What can hang from each mark
rusi: beka
tugit: ridu
bulez: divig paditef
ridu: tugit
divig: bodabu nopit ridu
beka: bodabu rusi sepit
dorad: rusi
sepit: beka tugit
paditef: bulez giben sepit
bodabu: beka divig

Each row was made from one small tree. Brackets hold a mark, then the marks that hang from it, in alphabetical order. Every link used is in the known rows. Write each row's tree.
In the rows, 128 means zero.
Known rows
[sepit [beka bodabu rusi] tugit]: [189 119 120 119 131 122  97 139 103 128 148 136 145  99 127 109 137 110
 220 178 149 145 133 120 156 136 160  73 155 154 195 103]
[rusi [beka [bodabu divig] sepit]]: [111 143 141 123 129 133 110 101 113 115 122 125  99 131 143 119 146 140
 212 174 155 140 127 108 197  98 134 161 191 133 166 117]
[dorad [rusi [beka sepit]]]: [132 145 140  44  96 137 121 128  50 162 127 138 134 110 128  70 164 150
 181 167 196 128 113 153 175  99 123 137 145 152 165  79]
[beka bodabu]: [147 102 138 169 122 110  85 124 152 115 125 113 154 117 109 134 160 117
 185 138 175 146 125 139 153 133 143 134 154 143 122 123]
[divig bodabu ridu]: [134 128 108 145  83 116  94 125 142 106  71 121 109 120  89 132 148 118
 134 100 160 166 117 134 126 117 116 129 105 164 145 121]
[paditef bulez giben]: [110  66  66 155 100 139 120 138  91 118  98 106 191 100  94 101 183  60
 176 134 178 146 105 118 157 156 132 148 120 155  79 141]
[beka [bodabu divig] rusi [sepit tugit]]: [136 130 129 123 152 152 106 113 131 101 127 122 102 130 157 118 130 123
 226 176 138 129 127 129 161 143 162  95 187 139 204 109]
[divig ridu]: [155 109 124 149 103 101  89 130 146  97 101 124 143 105  95 129 149 106
 157 127 165 152 121 155 120 126 118 134 131 156 135 101]
[bodabu [beka rusi [sepit tugit]]]: [191 152 127  73 107 120 125 140  92 138 138 113 156 113 160  74 103 146
 168 176 154 123 138 135 156 138 126  69 164 162 187  80]
[bodabu [beka sepit] [divig nopit]]: [134 146 144 127  99 105 143 102 118 113 129 102  92 137 148 108 105 155
 177 148 118 163 114 102 157 128  72 173 197 150 129 115]
[sepit [beka rusi] [tugit ridu]]: [193 131 126  77 106 135 103 132 105 126 125 126 139 107 107  96 155 113
 195 199 147 130 151 151 125 131 149  82 132 159 207  87]
[bulez divig]: [125 103 116 151 102 113  96 129 122 124 110 117 154 124 123 122 167 153
 188 120 158 154 145 120 153 128 127 109 124 150 102 122]
[divig [bodabu [beka rusi]] ridu]: [150 148 116 111  58 106 129 134  97 125  73 124 145  75 115 132 117 133
 107 113 167 173 103  95 154 120 108  81 107 182 181  96]
[bulez [divig bodabu ridu] paditef]: [107 126  87 156  88 123 113 138  91 107  84 126 125 123 110 148 162 104
 130 112 152 174 107 104 154 102 107  81  90 170 104 105]
[sepit [beka [bodabu divig]]]: [129 112 124 175 116  99 102 115 131 105 117 125 112 110 119 143 155 106
 227 160 125 171 139  90 172 128 128 136 180 140 151 134]
[bodabu [divig nopit]]: [110 118 142 158  91 132 124  85 156  95 126 114  90 131 110 132 155 128
 187 128 140 171 105 118 132 143  91 184 182 145 101 133]
[divig [bodabu beka] nopit [ridu tugit]]: [175 149 110 134  86  74 124 135 147  91  88 122 102 136  94 136 118 118
  98 125 140 172 104 132  99 114  90 153 102 165 158 102]
[beka [bodabu divig] rusi sepit]: [118 112 139 145 120 145 115 105 119 106 113 116 109 107 149 136 127 119
 221 160 146 143 108 110 180 136 153 116 184 142 181 116]
[bulez divig [paditef [sepit [beka bodabu]]]]: [156  83 124 174 120  82 109 143  66 131 119 133 177 100 128 131 149 114
 179 173 116 167 147 107 190 106 131 110 137 143 107  86]
[sepit [beka bodabu] tugit]: [183 122 116 141 150 105  81 142 127 120 147 129 132 128 123 105 142 111
 218 166 137 145 156 129 145 133 147 105 159 145 166 118]
[sepit [beka bodabu rusi] [tugit ridu]]: [188 126 129 102 137 131  94 131 115 119 131 128 141 111 109 115 151 104
 203 202 146 127 142 138 140 127 174  79 137 147 229  91]
[bulez [divig nopit] paditef]: [122 107 124 150  97 128 134 122  93 122 146 117 137 136 121 126 163 110
 173 134 156 166  97 110 151 123  96 129 145 155  50 105]
[divig nopit]: [149 107 144 140  95 122 111 104 140 120 135 111 119 131 102 109 144 127
 172 122 166 160 101 140 122 136  97 170 159 150  94 115]
[divig bodabu nopit [ridu tugit]]: [159 124 107 149 101 105 107 120 167  83  80 126  76 151  78 143 142  97
 128 117 149 165 100 155  80 120 110 167  99 154 153 115]
[paditef bulez giben sepit]: [127  45  86 155 102 129 119 134  86 118  83 108 211  89  93  97 168  87
 144 135 151 146 125 140 153 150 130 170 112 147  85 118]
[paditef [bulez [divig bodabu]]]: [ 80  95  66 159  90 136 111 129 100 131  70 111 140 129 114 121 186 143
 174  88 158 167 127  87 180 117 136  90  89 166  94 161]
[dorad [rusi beka]]: [122 147 147  63  81 132 117 120  65 157 133 140 153  88 108  94 195 141
 169 156 212 139 117 149 167 107 120 133 133 160 146  91]
[beka [bodabu [divig nopit]] [sepit tugit]]: [133 133 133 146 171 142 111 100 160  87 142 115  61 173 150 110 126 131
 221 157 116 147 116 133 135 137 127 163 200 132 166 120]
[sepit [beka bodabu] [tugit ridu]]: [189 129 126 125 154 111  74 136 141 106 133 122 129 140 106 109 165 107
 203 195 133 130 161 151 132 123 158 107 139 142 196 108]

Write each row's tree
[131 110 135 173 125 106 118  95 135 100 135 127  81 126 118 141 137 112
 227 156 115 188 109  86 155 129 106 175 188 136 141 136]
[sepit [beka [bodabu [divig nopit]]]]
[ 87 150 146  83 126 143 124 108  70 133 123 139 105 114 143 114 169 143
 209 185 172 143 112 120 198 101 139 146 173 138 196 101]
[dorad [rusi [beka [bodabu divig] sepit]]]
[123  68  97 153  95 124 130 138  58 116 107 113 212  98 113 123 161  90
 138 151 140 152 130 122 160 133 114 139 108 147  61  83]
[bulez divig [paditef giben sepit]]
[ 99 123  61 157  93  90 119 158  80 116  58 121 161 104 126 130 150 145
 123  97 139 181 123  77 181 102 112  78  76 181 134 130]
[paditef [bulez [divig [bodabu beka] ridu]]]
[124 146  91 144  86  81 114 149 106 115  65 122 144 115 128 136 131 164
 117  97 134 185 136  90 159 100 103  85  83 172 150 112]
[bulez [divig [bodabu beka] ridu]]
[116 113 129 186 130 110  90 117 171  69  92 129 115 108 109 172 154  97
 187 141 138 166 118 133 145 128 135 143 157 145 157 120]
[beka [bodabu [divig ridu]]]
[132 111 138 151 107 124 136  95 108 107 133 135  94  98 128 143 127 115
 230 162 126 184  85  73 165 132 119 148 184 142 173 122]
[sepit [beka [bodabu [divig nopit]] rusi]]
[182 106 115 126 119 100 107 149  64 131 140 132 164 112 134  98 152 129
 171 177 101 152 171 130 153 119 118  88 134 150 112  69]
[bulez divig [paditef [sepit beka tugit]]]
[169 160 136  48 131 145  96 117 115 132 137 114 113 157 116  69 159 144
 178 199 170  96 159 171 136  96 141 135 147 140 184  78]
[rusi [beka [sepit [tugit ridu]]]]
[ 86  60  52 164 121 141 136 130  73 114 107 114 171 128 110 108 171  99
 187 115 155 168  89  84 159 145 115 162 107 150  66 148]
[paditef [bulez [divig nopit]] giben]
[153 152 104 118  94  86 115 141 105 120  71 111 109 126 129 108  97 141
 115 121 139 159 121 117 152 104  97 109 128 164 172 101]
[divig [bodabu [beka sepit]] ridu]
[156 124  97 152  94 100  91 135 165  89  60 125 103 138  78 147 158  96
 126 123 159 152 132 162  96 119 130 133  85 160 163 115]
[divig bodabu [ridu tugit]]
[136 139 137 109  81 115 140 117  93 125 110 108 135  94 157 115 112 146
 178 163 142 152 123  98 179 134 106 111 185 160 173  99]
[bodabu [beka rusi sepit] divig]
[128 141 151 144  78 101 142  98 135 104 131 108 115 116 124 130 136 146
 163 136 133 179 111  96 146 140  73 166 182 159 110 121]
[bodabu beka [divig nopit]]
[173 126 140  97 153 156  93 119 132 108 127 111 132 140 129 101 136 126
 192 196 159 102 134 173 139 130 183  93 145 141 226  81]
[beka bodabu rusi [sepit [tugit ridu]]]
[149 163 132  27 128 150 114 133  60 155 143 141 127 129 137  54 164 153
 189 183 190 117 136 172 155 111 133 113 146 154 192  73]
[dorad [rusi [beka [sepit tugit]]]]
[125  60 106 169 105 108 100 129  95 127  87 119 194 102 125 108 180 160
 167 120 137 153 150 138 168 122 137 128 108 150  87 116]
[paditef [bulez divig] sepit]
[ 81  96  58 172 105 121 103 144 102 110  49 127 135 118 110 129 175 129
 155  87 145 176 116 102 162 108 132  95  69 172 126 141]
[paditef [bulez [divig bodabu ridu]]]
[104  87  72 149  97 137 133 147  62 119 118 109 186 116 114 129 175  66
 163 151 163 152 109 100 168 134 117 115 116 155  57 106]
[bulez divig [paditef giben]]
[162  81 117 137 126 125  96 130 120 121 114 118 181 107 110  85 177 128
 165 146 145 131 159 181 133 138 144 125 133 156 112 104]
[paditef bulez [sepit tugit]]
[147 149 126 107  39 122 134 123  90 150  96 111 154  80 121 121 133 145
 122 115 176 162 114  88 169 128 109  84 124 178 157 112]
[divig [bodabu [beka rusi]]]
[191 136 123  99 121 117  87 135 127 119 134 115 122 135  98  94 162 117
 190 190 136 127 171 162 115 128 131 113 137 150 179  95]
[sepit beka [tugit ridu]]
[ 88 104  47 149  94 138 133 148  67  97  72 121 151 117 104 147 154  59
 125 116 149 176  94  85 155 114 113 105  70 167 104 111]
[bulez [divig bodabu ridu] [paditef giben]]
[ 89 105  66 145  82 156 157 125  66 115 111 109 127 146 106 130 155  82
 140 107 154 184  70  67 154 127  89 140  99 158  63 130]
[bulez [divig bodabu nopit] [paditef giben]]
[141  85  87 130 130 134 122 146  69 110 125 116 203 120 127 111 163  92
 141 157 129 140 150 142 143 138 126 109 112 149  86  76]
[bulez divig [paditef giben [sepit tugit]]]
[164 145 119 141 121  66 108 143 143  75  82 119 110 129 133 136 113 113
 150 180 116 142 150 150 125 115 110 140 150 151 185  87]
[bodabu [beka sepit] [divig [ridu tugit]]]
[146 134 139 110 131 118  99 116 106 140 134 122 128 130 137  94 138 143
 194 170 182 129 121 128 185  94 141 152 171 135 151 105]
[rusi [beka bodabu sepit]]
[186  87  94 114 124 111 108 143  85 122 114 125 176 110 112  79 135 101
 169 164 113 146 164 145 121 149 121 149 124 140 147  88]
[paditef giben [sepit beka tugit]]
[197 159 136  76 130 107 100 143 125 119 127  99 141 153 133  80 133 148
 150 191 142 108 169 168 131 118 127 104 152 155 181  78]
[bodabu [beka [sepit [tugit ridu]]]]
